What can hang from each mark
Y: E
M: A P
B: E
F: E
P: X
K: E W
S: K
X: P
W: K
E: F K X Y

Every row comes from one small tree of marks. The marks that hang from a mark follow it in brackets, in alphabetical order. Every link used is in the known rows. Which tree was each row made from?
Known rows
S{K}: [ 13  -2 -11 -23  17   5 -21  11 -26 -22   6  15   8  15 -47 -26  -2 -21
   4 -18  -8  22 -10 -10  -2 -38   5 -23  -6  55 -10   6  -3  -1  33   5
 -17   3 -26  41  -5  -5  -5  12   9 -30  12   4   6  -3   3 -60  12  -6
 -15   9 -47  -7  30 -11  18  44]
M{P}: [ 18  22  -8 -25  -1  -2 -18  21 -16 -26  -1  29  -9  23 -20 -25   9 -13
   6 -10 -22   6  -6 -14   6 -54   9 -19  10  24 -20   2 -21 -11  20  -6
 -40   7 -39  31  12 -22   5   5  -5 -32  -8   2  17 -11   0 -35  11  -8
  -3  16 -37 -16  28   8   7  27]
M{A P}: [ 15  27 -25 -27   9 -10 -20  34 -19 -13 -18  28 -19  27 -14 -25  11 -19
  -4   3 -27  31 -15 -18   1 -59   5 -11   6  16 -21  21 -34 -24   3 -10
 -41   2 -71  44  18 -16  -1   5  10 -28 -15  -1  37 -15   1 -32   7  -1
  -2  12 -36 -23  10  19   3  29]
E{K{W} X{P} Y}: [ 12   9  14   1  -5 -19 -10  29 -27  -7  -4 -14 -26  11 -40 -28   8 -24
   1   2 -32  -4 -42   8 -16  25  -5   6 -35 -23 -33 -10 -25 -17 -19 -31
  -3  10   6  32   7 -17 -29  -5 -31 -25  25 -11  21  -8  35  -6  28   3
 -19  -5  -1  12  31   0 -32  48]
K{E{F X Y} W}: [ 24  19  -3 -13  14  -8 -12   2 -19 -21 -14  -5  24  -1 -24 -29   9 -23
 -21  -6 -34  -6 -26  -3 -10   3  -8   0   3 -42 -20 -33  -7   7 -12 -19
 -21   7 -15  20   3  -9  -3  17 -26 -26  13  -7  20  -9  26  -9  18  -8
  -6  -1 -27   7  30 -15  11  38]
B{E{F K{W} Y}}: [  5  10   6 -17   1 -11  -5  13 -15 -20  12  -6 -13 -11 -40 -35  -3 -26
 -11  -4 -10   8 -25  -9 -12  -5  -8  -6 -23 -12 -16  -5 -18 -25  22 -32
 -21  14 -16  30   6  -9  -9   6 -17 -17  32 -18  13  -6  12 -24  14  10
  -2   0  -2  15  34   1   0  39]
B{E}: [ 13  18 -11 -28  -3  -1 -15  15 -18 -21   7  16  -1 -10 -27 -34   6 -24
  -7  -6  -7   4 -15 -14  13 -50   8 -22   3  52  -5   6  -2 -17  41  -9
 -37   1 -28  32  -2 -22  -5  10  -1 -19  15  -5  -6   0   4 -31  15  -5
  -7   3 -44   0  23   1  25  32]
W{K{E{F}}}: [  5  12  15 -21  -2  16 -23  13 -20 -15   3  17  33   9 -15 -20  29 -23
 -23  -1 -11   0 -12 -10   8 -48   0 -11  -2 -17   1   1 -22  -8  23   1
 -12  20 -35  23   1  -8  -6  18   7 -33  22  -6   2  -8   6 -32  21 -17
  -2  25 -49 -10  16 -24  21  36]
W{K}: [ -1  18   8 -19 -16  14 -26  27 -24  -8   7  14  10   7 -15 -22  23 -14
 -15  -9  -6  -3 -10 -10  15 -56   8 -19   3  19  -8  19 -24 -17  17   3
 -14  19 -24  26  -5 -13  -9   7   9 -27  24  -1  -1  -5   7 -38  15 -14
  -5  17 -47 -13   4 -16   8  43]
Y{E{K{W} X}}: [  6  14  -3 -14   1  -8 -14  17 -16 -15   9  -7  -4  11 -46 -29  27 -35
  -4   2  -4  15 -32  -7  -8   0  14  -7   3  11 -22  -3 -26 -19  -5 -15
 -20  19   2  39   2  -3 -17  -2 -14 -42   5   0  11   4  15  -9  22  15
 -11   4 -13   4  13 -25   7  48]
M{A P{X}}: [ 19  34 -22 -23  10 -15 -31  24 -24  -6  -9  29  -9  33 -11 -24  12 -22
  -9  -6 -31  38 -23 -12   2 -52  14 -15  -2   6 -29  13 -27 -28   3 -12
 -34   0 -61  43  20 -15  14   7  -2 -35 -13  -3  37 -15   4 -34  12   1
   5  11 -30 -21  -4   7  16  20]
F{E{K{W} Y}}: [  5  -3   0   0  -8 -14  -7  17  -2 -22   1  10 -17 -10 -29 -27  10 -13
  -6 -10 -12   7 -35  -1 -13   2  -5  -7  -2  18 -19  -6 -16 -20  10 -18
 -20  15 -11  29  20 -14  -9  -6 -25  -6  12  -6  19   6   3 -22  21  -7
 -16 -10  -9   3  16  -5 -14  56]
F{E{K}}: [  8  -9   1  -9  -3  -4 -13  16   1 -24  14  29  -7  -3 -31 -24  17 -21
   6   0   3  15 -35  -8  -3 -23   7 -13   0  42  -7   3 -14 -23  22 -11
 -21  14 -19  36  20 -20  -3  -5  -7 -11   3   3  14   7  -4 -32  23 -11
 -19   1 -24  -7  12 -10   0  44]
E{F K{W} X Y}: [ 12   5  10   1  14  -9 -10  16 -18 -11  13 -19  -9  13 -38 -27  -3 -22
   1   0 -17   2 -47  -2 -21  26  -3   9 -26 -66 -36 -16 -33 -17 -35 -39
  -1  23   8  32   8  -9 -13  -5 -29 -36  31 -11  29  -8  31 -20  24   3
  -6  -4   8  14  24  -9 -16  43]
F{E}: [ 16   4 -10 -16  -2  -6 -14   9   2 -23   1  30   1  -4 -17 -25  14 -15
  -6  -8  -5   6 -25  -4   7 -40   5 -16  22  53  -5   0  -3  -9  28  -4
 -30   8 -25  27  19 -23   0   1  -6  -7  -7   5  15  10  -5 -36  22 -20
 -15  -2 -43  -6  11  -8  10  42]
B{E{K}}: [  4   5   0 -24  -7  -1 -13  22 -21 -19  17  13  -8  -9 -41 -34   6 -32
   7   1   2  12 -25 -17   3 -34  11 -20 -19  42  -8  10 -11 -27  32 -14
 -29   7 -25  37  -1 -17 -10   6  -2 -25  24  -9  -8  -3   5 -25  14   3
 -10   5 -29  -1  24  -2  14  36]
W{K{E{X}}}: [ 10  15  11 -11 -10  10 -23  22 -31 -10  -3   6  28   8 -16 -25  30 -22
 -15   5 -16   0 -20 -13  11 -44   4 -14  -4  -4 -10   3 -18  -6  -2   0
 -15  14 -26  24  -6 -16 -10  14   3 -38  24  -3  -7  -6  15 -20  24 -22
 -13  20 -54 -11   1 -24  18  42]
Y{E{X}}: [ 15  20 -13 -15   7  -3 -13  14 -12 -12   3  -2   1  20 -25 -27  25 -31
 -10  -4  -8  14 -27  -5   4 -25  15 -11  22  19 -15   3 -15 -12   4 -11
 -27  15  -6  40   4  -8 -12   3 -10 -39   0  -2   5   4  16 -17  29  -4
 -10   8 -43   3  11 -22  20  40]
F{E{K{W} X Y}}: [ 15  -2  -4   9  -3 -20  -5  19  -9 -18   2  -1 -15  -3 -30 -32   8 -18
   2   0 -12   5 -45  -1 -12   9  -2  -4  -8   1 -29 -10 -16 -16 -18 -29
 -16  14   2  31  20 -19 -13 -10 -30 -10  12  -4  22  11  14 -15  28 -11
 -22 -12  -8   8   5  -8 -13  58]
E{X{P}}: [ 25  17  -2 -18   3  -8 -21  24 -20  -8  -2  11  -4  19 -26 -25  18 -27
   3   4 -24  -2 -30   5   7 -29   6  -4  -5  18 -18  -2 -11  -3   3 -15
 -17   0  -9  34   5 -28 -18   5  -9 -27   4   2  15  -6  24 -24  31 -12
 -15   6 -40  -1  27  -4  -3  29]
B{E{K Y}}: [  2   4   1 -11  -4  -4  -5  21 -23 -15   7  -4 -23  -7 -36 -34  -3 -23
  -3  -6 -10  12 -30 -12  -6 -13   1 -15 -23  15 -14  10 -14 -30  23 -22
 -28   8 -21  37   1 -14 -16   2 -16 -22  35 -19  -4  -6  14 -18  22   0
 -11  -1 -27   8  28   4   6  41]
K{E{F X Y}}: [ 23   8   2  -7  24   2 -10   2 -18 -15  -6  -4  19  14 -18 -24   4 -22
 -16  -3 -30   5 -33  -6  -7  -6  -4   1  -1 -46 -15 -21  -8   0  -9 -16
 -19   8 -27  29   7 -13  -5  14 -24 -35  15 -11  13 -13  28 -12  33 -21
  -5   6 -47   6  28 -14  18  28]
W{K{E}}: [  4  15  12 -19 -14  15 -25  21 -26 -14  -1  19  30   0 -16 -22  29 -19
 -18  -7 -12  -1 -11 -12  11 -51   5 -18   1   9  -1   7 -17 -10  20  10
 -16  13 -36  24  -4 -11  -7  16   4 -34  22  -3  -9  -8   5 -24  16 -18
  -8  23 -57 -14  12 -24  17  42]

Which tree is each row?
[ 12   7  11 -17  17  -8 -10  11  -3  -9  15  -1  -9  32 -43 -24  31 -43
  -4  13  -7  22 -34   3 -10   0   2   8 -11 -26 -12  -4 -32 -18   7 -28
  -9  24   1  44  18  -6 -19   1 -13 -45   6  -8  23  -3  18 -16  41   9
  -7  19  -8  12  32 -22   0  29] => Y{E{F K X{P}}}
[  9   8   7 -13   4 -10 -11  21 -13 -11  10  -2 -15  26 -43 -24  35 -40
  -3   9 -11  20 -34   1  -6  -6   8   2 -10   8 -15   4 -28 -20  10 -18
 -17  17  -1  45  12  -9 -25   0 -13 -43   5  -5  10  -2  19  -8  40   7
 -14  14 -22   6  23 -20  -1  36] => Y{E{K X{P}}}
[ 22   7  -8  -9  20  -9 -14   4 -38 -24 -13  -5  17   5 -47 -32  -3 -26
  -6 -15 -31  18 -18  -8 -13  -6  -5 -17  -9  14 -19 -19   3  10   4  -5
 -14  -2 -15  32  -7  -1  -9  21 -10 -31  14  -4   9  -5  18 -33  14 -10
 -19   1 -39   4  34 -16  19  56] => S{K{E{X Y} W}}
[ 17  20 -10 -19  20  -3 -11   5  -3 -13   9  -3   7  27 -27 -25  23 -30
 -13   0  -7  15 -25  -1  -2 -20   6  -3  20 -13 -14  -3 -20  -9   6 -19
 -21  21  -4  38  12  -6  -8   4 -11 -41   0  -2  20   1  14 -23  33   1
  -1  11 -32   6  19 -22  19  29] => Y{E{F X}}
[  2  12  16  -9 -13  12 -17  19 -29  -9  -6   4  17   5 -12 -24  25 -12
 -30 -12 -19  -3 -15  -8   4 -35  -1 -14  -4 -14  -6   7 -19 -13  15   3
 -15  15 -35  23  -2  -8 -12  15  -5 -33  29 -13  -5 -10  14 -17  23 -22
  -9  18 -57  -5  11 -18  11  46] => W{K{E{Y}}}
[  2  11   5 -26   9  -1 -12   8   1 -22  16   6   1   9 -42 -24  27 -33
 -13  -5   1  20 -20  -2 -12  -6   6  -5   3  -7  -9  -4 -30 -23  25 -13
 -18  25  -8  33  12   6  -7   4  -7 -39   5  -4  21  -1   2 -27  17  18
   0  10  -5   5  31 -25  10  41] => Y{E{F K{W}}}
[  9  12  -1  -5  -8 -17  -5  21 -28 -14   5 -16 -19 -11 -41 -41  -2 -28
   2   2 -16   3 -37 -12  -6  -2  -1 -10 -22   1 -29  -2 -14 -21  -8 -33
 -22   6  -3  34  -2 -20 -18   3 -25 -24  34 -14   3   0  24  -9  19   6
 -12  -9 -13  14  19   1   0  46] => B{E{K{W} X Y}}
[ 18  -7   7   9   0 -20  -2  22  -5 -12   2   0 -30  13 -29 -27  16 -23
   2  12 -20  11 -48   6 -11   5  -7   4 -21   1 -22  -4 -18 -18  -6 -32
 -10  11  -3  36  29 -26 -21  -7 -32 -11  11  -9  23   6  18 -13  43 -17
 -25  -2 -16  10  16  -2 -22  44] => F{E{K X{P} Y}}
[ 13  14  12 -14   1  11 -22  18 -24 -11   4   6  33  14 -16 -23  28 -28
 -14   6 -12   0 -21 -10   9 -44   0  -7  -5 -28  -9  -4 -22  -6  -2  -7
  -9  19 -23  24  -2 -15  -5  15   0 -37  23  -4   2  -7  12 -25  27 -19
  -5  24 -46  -7   6 -26  18  34] => W{K{E{F X}}}
[ 11  -4  12   5  19  -3  -6  17 -18  -7  15 -19 -14  24 -32 -22  -5 -23
   8   6 -10  10 -53  -3 -20  17  -1   9 -29 -68 -33  -4 -32 -23 -31 -39
  -1  23   0  40  12 -10 -15 -10 -27 -41  33 -18  24 -12  33 -19  38  -6
  -9   1  -9  13  23  -8 -11  31] => E{F K X Y}
[ 13  -8  -2  11   0 -14  -2  19  -6 -14   8  -2 -21   6 -26 -27   5 -18
   7   5 -12  11 -53  -3 -10   0   0  -1  -9   0 -25  -1 -19 -20 -16 -28
 -16  15  -6  38  22 -22 -12 -11 -30 -15  15  -7  17   8  16 -16  38 -18
 -22  -7 -19   7   4  -9 -11  49] => F{E{K X Y}}
[ 17  18   0 -34   9   1 -23   2 -12 -30  -6  28  41  -9 -31 -25  18 -25
 -18 -10 -20  -1  -9  -6  -3 -23   0 -10  16  -4  -3 -29  -5   4  25   0
 -27   5 -31  18   0  -7   6  22  -4 -24  -1   3  15 -11   5 -26   4  -2
   0   8 -31  -6  36 -19  19  34] => K{E{F} W}
[  2   2  10 -26   8   4 -21  14  -8 -22  19  17   8   0 -45 -22   8 -28
   3  -4  -3   3 -26  -7 -12  -8   8  -3 -14  -9 -14  -9 -28 -19  15 -16
  -9  21 -13  30   4  -6  -5   1  -4 -29  15  -1  23 -10   5 -41   8  13
  -2   6   0  -4  32 -14  -7  35] => E{F K{W}}
[ 10   3  15   7   4 -11  -7  30 -27  -3   1 -14 -33  22 -35 -24   7 -23
   5   5 -26   5 -50   6 -15  18  -1   9 -37 -29 -29   1 -26 -21 -20 -31
  -4  12  -1  41  13 -20 -31  -6 -28 -31  28 -16  15 -12  38  -6  40  -5
 -19   2 -18  11  31  -1 -27  41] => E{K X{P} Y}
[ 25  -2  -1  -7  25  -6 -10   6 -36 -17  -9  -3   8  20 -45 -27   4 -30
  -7  -7 -34  21 -21  -3 -13 -12  -7 -10 -21  12 -14 -11   0   8  15  -7
 -13  -3 -22  40   2  -7 -15  21 -11 -32  16  -8   7  -8  21 -31  31 -16
 -22  11 -51   4  43 -10  13  44] => S{K{E{X{P} Y}}}
[ 15   6   3 -17  20   7 -11   1 -14 -19  -6  12  19   7 -19 -19   7 -16
 -23 -15 -27   5 -23  -5 -11 -11  -5  -3   7 -30  -4 -18  -8  -3  21  -7
 -22   9 -39  26   8  -6  -1  17 -16 -29  14 -13  11 -17  19 -18  24 -19
  -1  10 -49   1  41 -12  18  28] => K{E{F Y}}
[  9  16   5 -17  -1 -14 -12  20 -14 -11   8   0 -13  16 -46 -28  38 -39
  -5   6 -13  14 -29   3  -8   1   7  -2  -7   5 -17  -4 -26 -17   7 -19
 -16  17   6  39   8  -7 -23   3 -15 -38   2  -1  18   1  17  -8  28  16
 -13  10 -10   7  27 -20  -4  46] => Y{E{K{W} X{P}}}
[ 15  11   0 -20   4 -12 -11  15 -15 -20  19  -1   0  -4 -45 -38   2 -42
  12  14  -3   7 -32 -12  -2 -19   3  -6 -24  -5 -23 -11 -17 -18   2 -35
 -20  11  -6  33   0 -21 -11   6 -12 -27  25  -4  14   0  12 -23  17  12
  -5   4  -1   9  22  -7   8  33] => B{E{F K{W} X}}
[ 19   3  -3 -31  26   0 -21  -3 -25 -31  -1  16  34   3 -53 -27   5 -31
 -10 -14 -19  18  -3  -8 -10 -26  -6 -16  -7  22  -6 -22   0  11  34   1
 -17   3 -27  31  -4   3   1  28   6 -30   5   2  15  -4   1 -53   4   1
  -8  11 -33  -5  45 -19  26  44] => S{K{E{F} W}}
[ 16  18   2 -21  11  -4 -13   2 -14 -25 -12   9  26  -8 -27 -25   9 -17
 -29 -17 -31  -1 -13  -2 -10  -3  -8  -5   7 -28  -9 -28  -6   2  17  -7
 -24   7 -29  15   3  -3  -1  19 -20 -23  12  -9  17 -13  17 -17  10  -5
  -2   3 -30   4  41 -13  12  38] => K{E{F Y} W}
[ 18   8  16 -17  10 -15 -18  21 -14 -15  16   6  -3  16 -45 -25  19 -42
  12  18 -17   1 -38   5 -10   3  -1  10 -32 -33 -23 -20 -29 -11  -8 -34
  -2  17   4  32  11 -19 -18   1 -11 -31  12  -1  35  -8  23 -26  26  11
  -9   9  11   7  37 -12 -21  28] => E{F K{W} X{P}}
[ 15   5   3  -4  10 -11  -2  13 -18 -13  16 -18 -19   7 -35 -36  -8 -32
   2   9 -11  12 -44  -9  -9  -5  -4  -1 -31 -31 -24  -2 -18 -25  -5 -42
 -18  15  -8  39   6 -19 -15   1 -24 -29  39 -20  11  -4  23 -18  31  -2
  -5   2 -12  19  23  -1   5  29] => B{E{F K X Y}}
[  2  11   2 -15 -10 -11  -7  20 -23 -18   4  -4 -19 -17 -41 -37  -2 -21
 -10  -8 -12   5 -24 -12  -7  -8  -1 -15 -20  18 -18   2 -12 -26  22 -24
 -27   7 -16  31  -1 -12 -15   4 -19 -17  32 -15   0  -3  13 -17  11   7
 -10  -5 -13  10  28   3   2  47] => B{E{K{W} Y}}
[ 27   9  -5 -22  18 -10 -20   7 -31 -24  -9   9  24   8 -54 -31  12 -37
  -2  -5 -28  14 -10  -5  -8 -21  -5 -15 -14  34 -13 -21   5  15  21  -1
 -15  -6 -16  33  -4  -9 -11  25  -1 -29   4   4   9  -2  12 -38  15  -4
 -21  10 -38  -1  41 -17  16  48] => S{K{E{X{P}} W}}
[  4 -10   2   1  -3  -7  -3  16  -2 -19   6  11 -20  -1 -26 -25   8 -10
  -6  -7  -7  15 -39  -4 -13  -3   0  -7  -4  17 -12   4 -16 -26  13 -17
 -19  16 -20  33  25 -15 -10  -7 -22 -11  13  -8  15   5   6 -23  28 -16
 -18  -4 -23   3  15  -4  -9  48] => F{E{K Y}}
[ 21  10  -3  -2  10  -1 -11  12 -29 -14 -12  -1  15   9 -19 -24   7 -18
 -11  -6 -29   2 -35  -8  -5  -9   3  -7   4 -12 -16 -13  -4   0 -11  -9
 -25   0 -28  32   1 -16 -11  12 -24 -35  18 -11   2 -12  29  -4  30 -24
 -15   2 -60   0  23 -11  17  38] => K{E{X Y}}
[ 27   7  -8 -11   2 -19 -11  16   0 -18  -2  23  -8  11 -19 -28  23 -26
  -1  11 -17   4 -33   5   7 -32  -2  -5   5  36 -11  -8  -7  -3  12 -19
 -21   4 -11  30  23 -33 -11   0 -15  -8  -9   6  21  11   6 -25  36 -21
 -22   2 -35   0  13  -5  -5  38] => F{E{X{P}}}
[ 10   6   1 -13  19  -2 -10   9  -5 -13  19  -8   0  27 -40 -23  22 -39
  -1   8   3  22 -38  -6 -10  -5   9   2  -3 -26 -17  -1 -31 -22  -2 -24
 -13  27   0  45  14  -3 -11  -1 -14 -48   9  -4  14  -1  16 -19  34   8
  -5  15 -14   7  19 -26  10  34] => Y{E{F K X}}
